Known rows, with every step that occurs
D-L-Z-P-K: [  2.9 -39.0  -3.9  -4.1  -5.3   8.4 -29.9 -10.5 -20.4  20.8  -5.6 -30.1
 -20.0  21.4   2.6 -36.1 -48.9 -43.8  -0.3 -25.5  14.3  -7.7  37.6]
M-L-Z-P: [  5.8  -4.7  -0.7  -3.9  -8.6   6.0  24.0 -43.0  -7.5  -3.0 -24.8  -5.2
  -5.2  24.3 -15.4 -29.6 -28.3   1.9  12.1 -41.2  11.1  18.7  -1.1]
Z-P-K-L-M: [-17.9 -35.7 -15.9   0.6  -7.4  17.0 -60.2 -12.4  -0.5  31.9  36.5 -16.8
   0.4 -38.7   3.3 -29.5 -36.7 -16.5 -14.6 -37.9 -29.2 -20.4   5.7]
M-L-K-P: [ -4.3   5.1  -1.3  -0.9  -4.2  42.7  -2.7   0.1  -8.1 -12.7 -21.2  38.8
 -11.9   0.0 -24.0   8.3  22.8  26.8  33.2 -20.3 -23.3 -28.2  -8.4]
P-L: [-19.3  10.0  -0.1  -2.0 -21.7 -18.5  33.8   3.9   2.5   6.0  24.3  -8.3
 -19.6  -6.9  25.2  29.9  25.6   4.5   1.5  20.9  10.9  22.8  -6.9]
Z-K-L: [ 13.9  -6.9  13.4  -3.8  -3.9 -15.6 -17.5  55.9  14.7 -14.0  12.9  25.0
  16.6  -6.3  16.6  11.2   1.6  27.5 -25.0   2.0  -0.5 -28.0 -11.3]
P-Z-K-L: [-20.2 -23.8  -0.9   2.6  26.6 -21.6   7.4  41.7  15.0   0.3  -2.1  11.9
  26.6   2.6  30.7  19.5 -24.9  34.9   3.2  13.9 -20.9 -18.2  -9.1]
K-L-P-Z: [-36.9 -20.6 -30.7  -1.4  40.8  25.1  -0.6  13.3  -6.4   8.2 -36.5 -18.4
  12.0  13.9  -0.9  43.2  -7.5  38.4  12.2   8.6 -39.7   9.4 -28.9]
P-K: [-12.3  -4.9   3.8  -3.2  -9.0 -24.3 -13.3  -6.1  13.5   6.5  46.8  -6.5
  -0.4   2.6  21.1  -3.7  11.3  -9.6 -26.4  35.1 -12.6  -7.5  29.8]
Z-K: [ 55.7  10.8  27.0  -7.8 -20.0 -46.1  -6.5  35.8   1.3  -0.7  40.4  25.6
  25.9  13.8  18.4 -17.3  21.9  14.1 -35.2   0.0  11.6  -6.1  13.2]
M-L-P: [  2.1 -14.8  -8.0 -29.2  -1.5  24.0  -5.7 -14.7 -29.1  -0.1 -15.5  -2.0
  11.6  16.8  -1.9  17.7  24.3  30.1   7.1 -23.6  -8.9  17.6 -19.6]
Z-P: [ 24.6  19.4  32.7  -4.0 -10.7 -31.8  14.6  16.9  21.1  13.0  19.5   9.1
 -13.4  15.4  -2.0 -17.5  13.0  11.9 -21.0 -17.5   7.4  15.8  19.7]
Z-P-K-L-D: [-15.8 -14.0   0.7  23.2  17.3   2.6 -17.2  18.3  28.2 -23.9  -6.2 -16.7
  -6.2 -40.1 -31.2 -26.4 -33.1 -27.4  12.8  -6.0 -15.7 -30.5   0.8]
M-L: [-15.2  -6.5   4.5 -20.2 -10.0  -9.0  29.5  -3.0   3.1 -14.9   8.1  12.3
  -5.1   7.2  20.9  22.4  25.1  25.7   4.7   9.8   1.2  21.4  -0.2]
P-K-L: [-52.3 -23.4 -14.2  -0.3   8.1   4.0 -25.0  13.5  26.7  -5.3  20.7  -4.4
  -5.5 -15.8  20.2  27.1  -9.6   1.7 -16.5  37.2 -28.3 -30.1  10.0]
D-L-P-Z: [ -7.4 -40.8 -18.0 -18.5  27.1  19.6  -5.0  23.2 -41.4  28.8 -26.5 -27.0
  -0.4  33.8  16.2  29.2   4.5  18.5  20.4   2.5 -10.9  32.8   1.4]
K-Z-P-L-D: [-13.3  37.1  24.4  13.2  27.3  -6.4  37.2 -23.5  28.0 -18.9 -38.7 -18.9
 -27.4 -39.5 -29.7  -8.4 -11.8 -37.4  34.0   2.6  38.4   9.2 -12.8]
M-L-Z-P-K: [-22.6 -26.1  -8.8  -1.5  -0.4   5.7  -5.3 -66.2  -8.0   5.8  -3.6 -18.4
  -0.1   8.8  -6.0 -42.9 -55.1 -24.4   9.9 -38.6  -4.3  -9.7  21.4]
D-L: [  8.1 -17.7   6.7 -17.9 -12.1  -5.3   4.1  51.3 -10.9   2.2  10.1   1.3
 -19.6  16.7  32.6  29.8  31.8   7.5  -8.0  21.8  22.1  26.8  15.5]
P-Z-K: [ 21.9  -6.0  17.9   3.3  10.6 -51.6  20.7  20.8   0.9  13.6  25.4  11.4
  33.4  18.7  30.3  -9.8  -1.8  18.7  -7.6  14.8  -9.5   0.4  18.3]
D-L-Z: [ 28.3 -15.2 -15.4  -3.8 -18.6  14.8   1.2  16.7 -25.5  -4.0 -20.0 -13.2
  -8.5  36.4  11.0   2.3   6.7 -21.4  -8.7  18.1  30.8  31.5  10.5]
Z-K-P-L: [  5.0  15.1  30.8   1.7 -18.6 -16.1   4.3  17.0  -1.8  13.8   4.3  15.0
 -23.3 -15.9   4.0  -1.9   7.8  34.2   1.8 -21.5   4.3 -38.3 -24.3]
L-Z-P: [ 40.6  24.5  10.5  13.5 -17.1 -15.5  15.8 -19.5   4.4   7.6  -6.1  -7.4
  -6.2  32.8 -22.1 -43.1 -10.9 -12.6 -20.1 -21.3  18.7  22.3  12.2]

Rows
[ 11.4  35.3   2.2  -6.1  17.1  13.8 -10.5  -2.9  17.5 -20.5  -8.6  34.8
   8.7   1.2 -11.3  15.6  27.2 -25.2  -1.6  35.5  11.3  -3.1  23.6]
L-K-Z
[  8.2 -31.5 -20.3   4.9   5.9  -1.7 -23.0  20.0 -22.2  19.1  23.1   4.2
  43.4 -15.7  24.0  -7.9 -25.1  15.6   0.3 -13.6 -26.7  -4.5 -15.0]
P-Z-K-L-M
[-24.5   7.8  -4.7 -18.9  22.4  31.8   1.0 -24.8   4.7 -29.9 -28.7  37.5
  10.8  -7.2  -2.6  28.4  11.9  -9.2  27.5  18.1   6.5  -5.6  10.6]
M-L-K-Z
[ -2.7  13.1  -5.4   6.2 -32.3  27.3  -3.0 -23.5 -24.9  32.5  16.2 -11.6
 -33.5 -27.1  -4.0  -4.1  23.5  12.4   6.4 -21.1  -6.7   7.3 -33.4]
K-P-L-M
[  7.4  14.0  -7.7  21.2  10.2   9.0  14.3  46.0  21.3 -48.5 -19.8   0.4
   3.6 -23.6 -22.2  12.1  26.5  -2.3   6.1  32.7   4.1   5.6 -26.9]
K-L-D
[ 13.8  23.3  -2.6  22.0 -13.6 -10.7  41.3  10.1  -0.8 -28.3   4.8 -18.8
  -8.6 -29.3  -9.6   4.1  27.3 -25.7  24.7  23.5  22.3  28.3 -18.4]
P-L-D
[-33.4 -13.7 -36.5  12.3   2.2  19.4 -26.7 -20.4  13.8 -14.3  -8.5 -20.5
   4.5   3.2  -2.1   0.4 -31.5 -24.4 -14.0  27.9 -15.2 -22.9   1.5]
P-K-L-Z
[ 13.7   1.7   2.6  12.9  -9.9 -12.2 -15.7 -43.7   6.1  17.4  12.7 -20.4
  -2.4  19.3 -17.6 -56.1 -41.2 -39.3 -19.1 -17.3  -0.7  -8.2  34.0]
L-Z-P-K
[-40.0  12.7  11.2 -10.6  26.5 -13.2 -14.2 -35.4  39.1   0.0   8.7  -4.9
  -5.2  -3.6  16.6  13.5  -0.1 -21.0 -24.2  52.2   3.3 -18.9  30.2]
P-K-Z
[-30.4 -28.3 -21.5 -16.1  32.8  15.1  21.2 -28.6 -27.8  11.7 -25.9 -14.7
  17.6  22.9  10.2  23.9  -3.2  38.2  33.0 -11.0 -31.3  23.5 -16.8]
M-L-P-Z
[  5.3   8.6 -19.0  10.2 -25.1   9.4  10.4  12.2 -14.7  -2.3  27.2  15.6
   3.2 -11.7   2.4  25.0  20.9 -22.3  24.2  10.7   1.4  12.6   4.5]
P-L-K
[-25.2  24.5  -8.8  -1.0  12.1  20.4   6.2 -20.0   6.1  -9.3 -12.9  18.2
  -2.9 -20.0  -2.6  39.3   7.2 -33.0  25.7  28.7  19.1   0.5   5.9]
P-L-K-Z
[ -5.1  -5.1  24.6  -2.7  -4.4 -32.1 -16.7  -9.6  20.2  20.8  40.2  -7.1
 -10.2   0.8   6.3 -30.7 -16.4 -11.2 -22.1 -13.0 -10.7 -13.1  41.2]
Z-P-K
[-17.0   2.0  11.8 -16.6  26.6  23.9  -3.9 -28.2  12.0 -10.8 -34.5  32.8
   0.9  -9.7 -21.0   2.3 -16.7 -11.4  33.2 -29.3   6.8 -13.2  19.7]
M-L-K-Z-P
[ -5.6   9.4 -28.0  13.6  -2.8  22.8   6.6   4.0  10.2 -22.2 -29.2  -4.9
  -0.5  19.7 -10.7  15.6  -6.0   1.7 -16.5  25.4   2.4   7.2 -18.5]
K-L-Z
[ 40.9 -18.8  -8.6  -2.5 -24.4   4.2 -49.5  32.9 -22.0   7.1  38.8  18.5
  38.4 -26.0  14.5 -14.6   3.5  12.0 -28.0 -26.5  -6.8 -12.2 -17.6]
Z-K-L-M
[ 42.4   4.0   7.5  17.9   3.2  -7.4  -9.5  63.7   9.1 -47.3  -6.0  15.7
  31.2 -26.2 -17.2 -12.2   7.4  -0.8  -2.8   3.3   7.7 -23.1 -24.5]
Z-K-L-D
[ 19.5  20.9  17.4  22.2 -10.0 -17.8  36.2   4.8   1.6 -12.0  -1.8 -19.8
 -17.2 -31.1 -23.7 -24.8   0.6 -26.3  30.2 -21.2  22.6  19.8 -12.4]
Z-P-L-D
[ 38.8 -12.1   3.7  -7.1  19.4 -18.9 -13.5  12.6 -31.0  21.9   5.9  -5.0
  46.8  28.6   0.2 -16.3  -1.7  25.6  -2.5 -21.0 -18.9   1.1  -1.9]
L-P-Z-K
[  6.8  -9.8 -13.3 -10.4  -9.9  16.7   6.0   1.6 -17.6 -23.1  11.1  33.9
  17.1   0.8   0.8  13.2  22.4   0.9  23.8  -1.2  -7.6   4.4  15.2]
M-L-K
[  6.9 -13.7 -10.0 -15.2  -0.7   4.0 -43.2 -18.3 -16.0  17.5  26.1 -18.8
  13.5  11.4  -6.9  -7.2  11.9  -2.9 -23.7   1.5 -21.2  -5.2  13.1]
L-P-K
[-26.4  20.9  15.9  12.9  24.6  -9.5  36.1   2.6  20.1  18.2 -19.1  -2.3
 -26.4  22.0   4.2  11.1  15.8  45.0   3.5  23.6 -30.0  -2.7  -1.8]
K-P-Z
[ 10.2  -0.4 -18.0   2.2 -39.8   3.1   2.3 -21.1 -32.7  23.8  51.2 -13.8
   2.7 -26.1  20.7   0.9  21.5 -14.2  -1.6  -3.6   6.0  40.3 -12.6]
P-L-M
[  0.1  16.5 -22.5  14.1 -26.2   0.7  33.9 -29.5 -12.6  -4.1  -3.8 -21.9
  -9.5  12.0   0.2   4.8   1.2 -22.7   4.2  19.5  21.8  33.6 -11.9]
P-L-Z
[-11.8  33.8 -10.5  22.8 -19.4  22.8  26.7 -33.1  -6.4   8.4 -38.2 -17.1
 -41.7  10.0 -24.7  -2.2  -1.9   4.1   9.2   1.8   5.4  -3.0 -29.6]
K-P-L-Z
[ 60.6  33.3  18.4  16.0 -18.7  -3.6 -11.2  -0.5  -5.1   0.6 -19.3  16.3
   1.3  28.5 -31.3 -49.1  -2.2  15.3 -28.8 -22.0  10.1 -31.1 -13.0]
L-Z-K-P
[-45.8  22.8  27.7 -11.0  19.5 -12.5  27.4 -30.7  29.0  14.3 -19.7  -7.7
 -33.7 -16.6   3.3  19.6 -15.4  -9.4  10.9  -4.3  29.8   5.9  -1.0]
K-Z-P-L
[ 27.9 -15.4  -4.3 -15.8   3.3  10.5 -51.4  46.2 -15.4  -1.5  -7.7  13.4
  31.5   0.1 -10.6   9.8   1.2  36.0 -22.1 -32.6 -12.3 -26.8 -31.7]
Z-K-L-P
[ -7.4  35.0  41.1 -12.7  26.1 -21.3  12.3 -13.6  41.2   5.5 -18.7   9.3
 -21.8   6.1  -5.0  -1.7   0.8  -1.1 -21.4   2.3  20.8   5.1  17.2]
K-Z-P
